Each row was made from one small tree. The marks that hang from a mark follow it in brackets, in the order of their numbers. Every link used is in the known rows. Write each row's tree.
Known rows
Q321{Q771}: -1.694, -0.531, -0.327, -0.136, -1.517, -0.168, -0.682, -0.182, 0.342, -0.859, 1.181, 0.843, 0.649, 0.319, 1.585, -1.404, 1.485, -0.184
Q745{Q55 Q115{Q321{Q771}}}: -0.967, 0.358, -0.446, 2.606, -1.437, 0.846, 2.476, -1.802, -0.918, -0.708, 2.210, -1.356, 0.627, 0.951, 2.511, -2.234, 2.852, 1.591
Q771{Q321{Q234}}: 1.585, -2.358, -0.655, 2.645, -1.426, -0.438, 0.817, -0.430, -2.535, 0.773, 3.718, -0.485, -1.745, 1.767, 1.659, -0.377, 0.500, 0.860
Q115{Q321}: -0.172, 0.306, -0.810, 2.545, -1.582, 0.175, 1.220, -0.803, -0.691, 0.036, 0.998, -1.040, 2.106, 0.030, 1.185, 0.489, 0.826, 1.119
Q55{Q745}: 1.223, -1.097, 2.389, 0.486, 0.219, -2.394, 1.583, 0.612, 0.136, 1.118, 0.509, 0.377, 0.493, -1.219, -0.956, 0.924, -0.497, -0.066
Q598{Q55{Q745} Q234{Q321{Q115 Q771}}}: -0.653, -3.032, 4.687, 0.155, -4.036, -2.570, 2.574, 1.736, -1.271, 1.396, -0.592, -2.593, 3.960, -0.682, 2.712, -3.304, 4.146, 1.109
Q321{Q115 Q771}: -0.953, -2.429, 0.250, -0.587, -1.906, 0.242, 0.517, -0.359, -1.688, -1.103, 0.941, 0.541, 1.795, 1.573, 1.741, -2.361, 2.737, -0.593
Q234{Q598{Q55}}: -0.946, -2.886, -0.031, -1.707, 0.078, -0.869, -2.039, 1.942, 2.847, -0.105, -0.517, 1.354, 1.781, -0.299, -0.934, -1.356, 1.457, 1.084
Q115{Q321{Q234{Q598{Q55}} Q771}}: -1.133, -2.719, -2.129, 1.655, -3.876, -0.113, -0.550, 0.120, 0.734, -1.043, 2.973, 0.548, 2.626, 0.142, 1.777, -3.534, 3.109, 1.679
Q745{Q55 Q115}: 0.343, 0.460, 0.401, 0.645, 0.776, 0.835, 1.871, -1.111, -0.611, -0.215, 0.670, -1.019, -1.513, 0.740, 0.595, -1.760, 1.314, 0.885
Q745{Q115}: 0.014, -1.312, 0.823, -0.656, 0.448, 0.510, 0.290, -1.889, -0.289, -0.018, 0.679, -1.845, 0.117, 0.542, 0.691, 0.404, 1.379, 0.610
Q321{Q115 Q234{Q598}}: 2.309, -5.340, -1.681, -1.027, -0.921, 1.266, -0.410, 0.753, -1.830, -1.468, 2.097, 0.911, 0.413, 1.510, -1.446, -4.100, 2.327, 0.532
Q55{Q745{Q115{Q321}}}: 1.084, -1.985, 2.484, 1.611, -0.385, -1.896, 2.629, -1.396, -0.523, 1.110, 1.700, -1.785, 1.942, -0.785, 0.364, 1.597, 1.146, 1.195
Q745{Q55 Q115{Q321{Q234}}}: 1.108, 0.040, -1.078, 2.953, -1.397, 1.282, 2.906, -1.829, -1.665, -0.410, 2.502, -1.836, -0.713, 0.765, 1.459, -2.971, 2.093, 1.739
Q771{Q321{Q115 Q234{Q598}}}: 2.306, -5.883, -0.960, 1.508, -1.005, 0.152, 0.444, 0.394, -3.318, -0.033, 4.081, 0.129, -0.244, 2.910, 0.572, -1.656, 2.118, 1.227
Q234{Q321{Q771}}: -0.521, -2.570, -1.278, 0.784, -0.937, 0.194, -0.701, -0.109, 0.267, -0.057, 1.307, -1.905, 1.191, 1.777, 1.082, -1.409, 2.413, 2.426
Q598{Q55 Q234}: -1.711, 1.143, 3.421, -0.596, -3.286, -0.979, 1.097, 1.538, -0.194, 0.726, -1.852, -1.256, 1.948, -2.029, 2.515, -2.294, 1.813, -0.473

Write each row's tree
-0.493, -4.986, -0.012, -1.227, -2.539, -1.348, -1.207, 0.484, 1.704, -0.842, 3.038, 1.259, 0.931, -0.213, 0.546, -4.347, 3.295, 0.936 | Q321{Q234{Q598{Q55{Q745{Q115}}}} Q771}
0.967, -4.277, 1.059, 1.143, -1.338, -1.457, 1.245, -0.822, -0.137, -0.092, 3.570, -0.526, 1.986, -0.467, 0.219, -0.897, 2.495, 1.699 | Q55{Q745{Q115{Q321{Q234{Q598} Q771}}}}
1.816, -2.444, 1.813, 1.778, -1.184, -1.659, 2.611, -1.505, -0.985, 0.910, 2.559, -1.718, 1.253, -0.718, 0.312, 0.280, 1.248, 1.193 | Q55{Q745{Q115{Q321{Q234}}}}
2.202, -3.925, -0.228, 2.208, -1.719, -0.155, 1.772, -0.554, -4.123, 0.557, 3.586, -0.722, -0.886, 2.795, 1.783, -1.178, 1.444, 0.418 | Q771{Q321{Q115 Q234}}
-0.064, -7.707, 0.671, -1.034, -0.944, -1.918, -0.702, 2.063, 1.491, 0.335, 0.885, -0.526, 4.209, 1.710, -0.324, -2.926, 4.620, 3.052 | Q234{Q321{Q115 Q771} Q598{Q55{Q745}}}
0.155, -4.131, -0.815, 0.378, -1.223, 0.481, 0.272, -0.299, -1.443, -0.249, 1.095, -2.130, 2.109, 2.738, 1.230, -2.207, 3.478, 1.972 | Q234{Q321{Q115 Q771}}
-0.649, -1.131, 0.972, 0.851, -2.715, 0.881, 0.471, 0.821, -1.882, -0.402, 0.768, -2.715, 1.741, 0.015, 2.251, -2.730, 3.178, 1.596 | Q598{Q234{Q321{Q771}}}
-0.327, -5.694, -1.048, -1.641, -3.245, -0.029, -1.034, 0.963, -0.297, -1.659, 2.215, 1.697, 1.759, 1.452, 0.901, -6.017, 4.128, 0.214 | Q321{Q115 Q234{Q598{Q55}} Q771}
0.194, 0.641, -0.238, 2.690, -0.484, 0.963, 2.896, -1.710, -1.180, -0.175, 1.480, -1.902, 0.211, 0.726, 1.557, -1.371, 1.969, 1.718 | Q745{Q55 Q115{Q321}}
0.270, -2.353, -1.874, 1.701, -2.668, -0.031, 0.025, 0.296, 0.477, -0.318, 1.979, -0.125, 2.127, -0.079, 0.499, -2.367, 1.959, 1.810 | Q115{Q321{Q234{Q598{Q55}}}}
-0.169, -4.241, 1.888, -1.757, 0.480, -2.166, -0.797, 1.416, 2.796, 0.586, 0.130, 0.670, 2.127, -0.811, -1.158, -0.485, 1.894, 1.399 | Q234{Q598{Q55{Q745{Q115}}}}
-0.053, -0.239, -1.289, 2.859, -2.332, 1.178, 2.500, -1.964, -1.459, -1.028, 3.283, -1.311, -0.321, 0.994, 2.439, -3.926, 3.007, 1.552 | Q745{Q55 Q115{Q321{Q234 Q771}}}
-1.023, -3.473, -0.710, 0.542, -2.781, 0.152, -0.117, -1.669, 0.443, -0.824, 2.905, -1.394, 2.377, 0.531, 2.235, -2.457, 3.891, 1.983 | Q745{Q115{Q321{Q234{Q598{Q55}} Q771}}}
0.869, -2.724, 1.675, 1.745, -1.930, -1.631, 2.341, -1.561, -0.788, 0.415, 3.124, -1.291, 1.537, -0.629, 1.157, -0.470, 1.979, 1.066 | Q55{Q745{Q115{Q321{Q234 Q771}}}}
0.175, -2.218, 2.328, 1.547, -1.172, -1.927, 2.298, -1.429, -0.412, 0.639, 2.294, -1.335, 2.262, -0.590, 1.167, 0.858, 1.901, 1.051 | Q55{Q745{Q115{Q321{Q771}}}}
-0.487, -3.267, -0.952, 1.914, -3.769, -1.377, 0.309, 0.450, 0.820, -0.460, 3.200, 0.771, 2.880, -0.431, 1.270, -3.062, 2.854, 1.620 | Q115{Q321{Q234{Q598{Q55{Q745}}} Q771}}
